Every row comes from one small tree of marks. The marks that hang from a mark follow it in brackets, in alphabetical order. Every link used is in the known rows. Which tree was each row made from?
Known rows:
torulap{soze taba}: -1.80, -0.19, 0.93, -0.05, 1.52, 0.26, -0.33, 4.23, -2.54, -1.48, 0.08, -3.00, -0.40, -0.40, -0.32, -1.67, -2.07, -0.87
debesis{torulap}: -0.91, 0.22, 0.25, 1.14, 1.20, 0.72, -1.09, -3.14, -1.13, -0.75, -0.09, -0.11, -1.54, -0.21, 0.01, -0.50, -0.55, 0.81
zose{navefas{matu}}: 1.62, 0.62, 1.84, -0.59, 0.16, -0.48, 0.25, -0.45, 1.68, -0.70, -1.37, -2.12, -2.12, 0.12, 0.27, -0.93, 0.46, -0.17
taba{buvuz{soze}}: 0.25, 0.99, 1.07, 0.28, -0.79, -0.70, -1.80, -1.47, -1.41, -0.67, 0.82, 2.80, -0.66, -0.26, -0.69, -0.24, 0.41, -0.92
debesis{torulap{taba{buvuz} zose{navefas}}}: -1.72, -0.66, 1.18, 0.72, 2.30, -0.34, -0.35, -7.88, -2.21, -1.00, -0.34, -1.42, -0.42, 0.17, -0.08, -0.36, -1.29, 0.28
taba{buvuz{soze} torulap}: 3.43, 0.79, 1.92, 0.76, -0.92, -1.08, -1.09, -3.83, -1.34, -0.63, 0.97, 3.22, -0.75, -1.20, -0.66, 0.41, 0.59, -0.20
debesis{torulap{taba zose{navefas{matu}}}}: -1.39, -0.42, 1.15, 0.83, 3.12, 0.08, 0.09, -5.07, -1.18, -0.95, -0.73, -3.09, -0.98, 0.37, 0.12, -1.01, -1.59, 1.00
torulap{soze}: -0.56, 0.71, 0.67, 0.57, -0.02, 0.27, -0.96, 2.94, -2.08, -1.22, 0.25, -0.87, -1.57, -0.55, -0.50, -1.48, -0.58, -0.54
navefas{matu}: 1.37, 0.70, 1.32, 0.23, 1.53, 0.26, -0.54, 2.27, 0.63, -0.89, -1.31, -1.57, -1.37, 0.27, 0.30, -1.07, -0.01, 0.77
debesis{torulap{soze taba{buvuz} zose}}: -2.27, -0.23, 0.83, 1.48, 2.71, -0.27, -0.60, -3.88, -4.18, -1.29, 0.43, -0.80, -0.27, 0.13, -0.42, -1.12, -1.90, 0.39
taba{torulap{debesis}}: 3.81, 0.53, 1.22, 0.77, -0.62, 0.66, -1.14, -1.29, -0.34, -0.95, -0.26, -0.20, -1.09, -1.53, -0.57, -0.42, 0.02, 1.13
buvuz{taba{torulap{soze zose{navefas}}}}: -0.29, -1.02, 1.25, 0.36, 0.86, -0.10, -0.27, -3.75, 1.30, -1.00, -0.30, -2.63, -2.28, -0.98, -0.61, -0.54, -1.20, 0.63
taba{torulap{zose}}: 2.39, -0.50, 1.69, 0.77, 0.80, 0.55, -0.59, -7.08, -0.80, -0.94, -0.64, -1.91, -1.15, -1.37, -0.24, 0.22, -0.22, 0.80
buvuz{taba{torulap{soze}}}: -0.21, -0.86, 0.93, 0.36, 0.67, 0.17, -0.59, -0.87, 1.30, -0.97, -0.11, -1.71, -2.15, -1.15, -0.53, -0.48, -1.20, 0.59
torulap{soze taba zose}: -2.53, -0.65, 1.13, 0.45, 2.71, 0.36, -0.37, -0.44, -3.61, -1.62, -0.18, -4.47, -0.19, -0.20, -0.60, -1.78, -2.53, -0.35
zose{navefas}: 0.54, 0.16, 1.40, -0.76, -0.84, -0.01, -0.27, -3.28, 1.14, -0.74, -0.88, -1.90, -1.96, -0.43, 0.00, -0.42, 0.43, -0.87
buvuz{soze taba}: -2.27, 0.37, 0.06, 0.27, 0.46, 0.39, -1.53, 3.11, 2.65, -0.45, 0.97, -0.87, -2.49, -0.25, -1.06, -1.33, -1.26, 0.36
taba{buvuz{soze} torulap{debesis zose}}: 3.82, 1.15, 1.72, 1.49, -0.64, -0.84, -1.67, -4.49, -2.28, -0.83, 1.08, 2.79, -0.33, -1.12, -1.38, -0.38, 0.23, 0.82
buvuz{soze taba{torulap}}: 0.01, 0.23, 0.65, 0.59, 0.36, 0.07, -1.04, 1.58, 2.73, -0.41, 1.05, -0.66, -2.54, -0.92, -1.03, -0.88, -1.14, 0.88
navefas{matu zose}: 1.74, -1.34, 1.87, 0.44, 1.53, 0.95, -0.93, 3.06, 1.54, -0.48, -1.44, -1.75, -0.99, 0.55, -0.08, -1.05, -0.04, 1.69
torulap{debesis taba{buvuz} zose{navefas}}: -0.12, -0.22, 1.56, -0.12, 0.82, -0.36, -1.00, -4.55, -2.04, -1.37, -0.64, -2.13, 0.66, -0.05, -1.00, -1.19, -1.26, -0.08
buvuz{taba}: -2.32, -1.06, 0.37, -0.26, 0.84, 0.71, -1.29, -1.44, 2.27, -0.85, -0.68, -2.16, -1.91, -0.48, -0.37, -0.37, -1.06, 0.23

Write each row's tree:
-0.62, 0.38, 0.92, 0.62, 1.34, 0.11, -1.85, -1.08, -2.80, -1.28, 0.30, -1.04, 0.94, -0.04, -1.41, -1.61, -1.72, 0.40 | torulap{debesis taba{buvuz{soze}} zose}
3.61, 1.00, 1.23, 1.19, -0.74, 0.26, -0.89, 1.76, -1.74, -1.16, 0.38, 0.04, -1.29, -1.53, -0.88, -1.20, -0.36, 0.95 | taba{torulap{debesis soze}}
-0.59, -1.08, 1.01, 0.61, 1.20, 0.20, -0.65, -3.17, 0.81, -1.04, -0.24, -2.44, -2.06, -1.05, -0.67, -0.54, -1.38, 0.86 | buvuz{taba{torulap{soze zose}}}
2.95, 0.46, 2.06, 1.08, -0.09, -1.01, -1.13, -7.09, -1.98, -0.74, 0.84, 2.18, -0.56, -1.08, -0.86, 0.34, 0.30, 0.18 | taba{buvuz{soze} torulap{zose}}
-0.18, -1.38, 1.27, 0.08, 0.92, 0.21, -0.45, -5.94, 2.29, -0.84, -0.77, -2.76, -2.13, -0.99, -0.42, 0.00, -0.98, 0.76 | buvuz{taba{torulap{zose{navefas}}}}
-1.97, 0.08, 0.41, 1.13, 2.13, 0.29, -0.44, 0.81, -2.85, -1.16, 0.39, -1.35, -0.94, -0.07, -0.15, -1.45, -1.91, 0.40 | debesis{torulap{soze taba}}
-1.13, -0.15, 1.20, -0.44, 1.02, -0.21, -1.07, -0.18, -1.48, -1.00, 0.20, -0.46, 0.33, -0.19, -0.34, -0.48, -1.22, -1.05 | torulap{taba{buvuz{soze}}}
-1.87, -0.63, 1.40, 0.11, 2.20, -0.11, -1.07, -4.71, -2.49, -1.15, -0.05, -1.93, 0.58, 0.00, -0.63, -0.59, -1.65, -0.55 | torulap{taba{buvuz{soze}} zose}
-1.92, -0.63, 0.91, 0.74, 2.60, 0.35, -0.17, -6.32, -1.48, -0.96, -0.53, -2.98, -0.93, 0.11, -0.02, -0.76, -1.63, 0.64 | debesis{torulap{taba zose{navefas}}}
0.62, 0.70, 0.46, 0.85, -0.07, 0.20, -1.41, 3.24, 2.56, -0.48, 1.21, -0.19, -2.37, -0.93, -1.43, -1.37, -1.23, 1.30 | buvuz{soze taba{torulap{debesis}}}
-1.24, 0.40, 0.70, 0.98, 1.83, 0.61, -1.13, 3.23, -3.92, -1.75, 0.21, -3.54, 0.17, -0.24, -1.40, -2.81, -2.59, 0.59 | torulap{debesis soze taba zose}
3.56, 0.70, 1.87, 1.52, -0.54, -0.99, -1.20, -4.58, -3.98, -1.34, 0.55, 2.16, -0.16, -1.25, -1.21, -0.48, 0.02, 0.51 | taba{buvuz torulap{debesis soze zose}}
0.35, -0.35, 0.74, 0.61, 0.19, 0.26, -0.97, 0.96, 1.21, -1.03, 0.05, -1.27, -1.99, -1.15, -0.90, -1.00, -1.23, 1.04 | buvuz{taba{torulap{debesis soze}}}
-2.51, -0.22, 0.55, 1.48, 3.03, 0.35, -0.46, -2.42, -3.52, -1.27, 0.26, -2.45, -0.78, 0.04, -0.34, -1.50, -2.21, 0.77 | debesis{torulap{soze taba zose}}
3.23, 0.28, 2.08, 0.79, -0.73, -1.24, -0.68, -3.95, -3.03, -1.14, 0.48, 2.58, -0.57, -1.37, -0.45, 0.27, 0.38, -0.49 | taba{buvuz torulap{soze}}
-0.93, 0.40, 1.07, 0.96, 1.40, -0.29, -1.36, 1.09, -5.03, -1.80, 0.42, -1.23, 0.90, -0.15, -1.47, -2.27, -2.14, 0.04 | torulap{debesis soze taba{buvuz} zose}
-1.26, 0.45, 0.72, 1.57, 1.47, -0.07, -0.35, -4.10, -2.52, -1.00, 0.24, -1.27, -1.96, 0.01, -0.39, -1.36, -0.93, 0.69 | debesis{torulap{soze zose{navefas}}}
3.12, 0.72, 1.39, 1.57, 0.13, 0.30, -0.89, -1.41, -2.45, -1.27, 0.24, -1.06, -1.17, -1.38, -1.08, -1.26, -0.63, 1.25 | taba{torulap{debesis soze zose}}
0.25, 0.49, 0.53, 1.09, 0.54, 0.23, -1.42, 1.09, 2.04, -0.56, 1.11, -0.88, -2.24, -0.87, -1.55, -1.45, -1.43, 1.59 | buvuz{soze taba{torulap{debesis zose}}}
-1.77, 0.09, 0.70, 1.11, 1.80, -0.31, -0.60, -0.72, -3.58, -1.19, 0.56, 0.21, -0.44, -0.01, -0.21, -1.05, -1.61, 0.04 | debesis{torulap{soze taba{buvuz}}}
0.10, 0.14, 0.89, -0.14, 0.29, 0.20, -1.69, 1.29, -2.06, -1.32, -0.28, -0.21, 0.99, -0.34, -0.81, -1.03, -1.22, -0.20 | torulap{debesis taba{buvuz}}
1.36, 1.70, 1.22, 1.24, 0.33, -0.33, -0.65, 2.65, -2.20, -1.36, -0.11, -2.03, -1.56, 0.11, -1.28, -3.01, -0.75, 0.96 | torulap{debesis soze zose{navefas{matu}}}
0.04, -0.58, 0.80, 0.87, 0.80, 0.33, -1.01, -1.48, 0.68, -1.10, -0.05, -1.99, -1.87, -1.05, -1.05, -1.01, -1.45, 1.31 | buvuz{taba{torulap{debesis soze zose}}}
3.29, 0.19, 1.38, 1.14, 0.20, 0.72, -1.14, -4.69, -1.05, -1.07, -0.43, -1.32, -0.90, -1.40, -0.78, -0.48, -0.26, 1.48 | taba{torulap{debesis zose}}
-2.11, -0.17, 0.89, 1.17, 2.52, -0.11, 0.06, -3.17, -2.91, -1.17, 0.12, -2.70, -1.16, 0.12, -0.27, -1.54, -1.99, 0.44 | debesis{torulap{soze taba zose{navefas}}}
-2.08, -0.27, 0.75, 1.24, 2.63, -0.01, -0.94, -5.49, -2.70, -0.93, 0.35, -0.68, -0.24, 0.17, -0.36, -0.68, -1.64, 0.63 | debesis{torulap{taba{buvuz{soze}} zose}}
0.13, 0.84, 0.77, 0.11, 0.14, 0.00, -1.82, 3.46, -1.86, -1.12, 0.51, 0.40, 0.70, -0.24, -1.12, -1.51, -1.32, -0.10 | torulap{debesis taba{buvuz{soze}}}
-1.93, -0.50, 1.62, -0.04, 1.99, -0.26, 0.35, -1.57, -2.63, -1.51, -0.35, -4.91, -0.69, -0.11, -0.54, -1.83, -2.15, -0.78 | torulap{soze taba zose{navefas}}
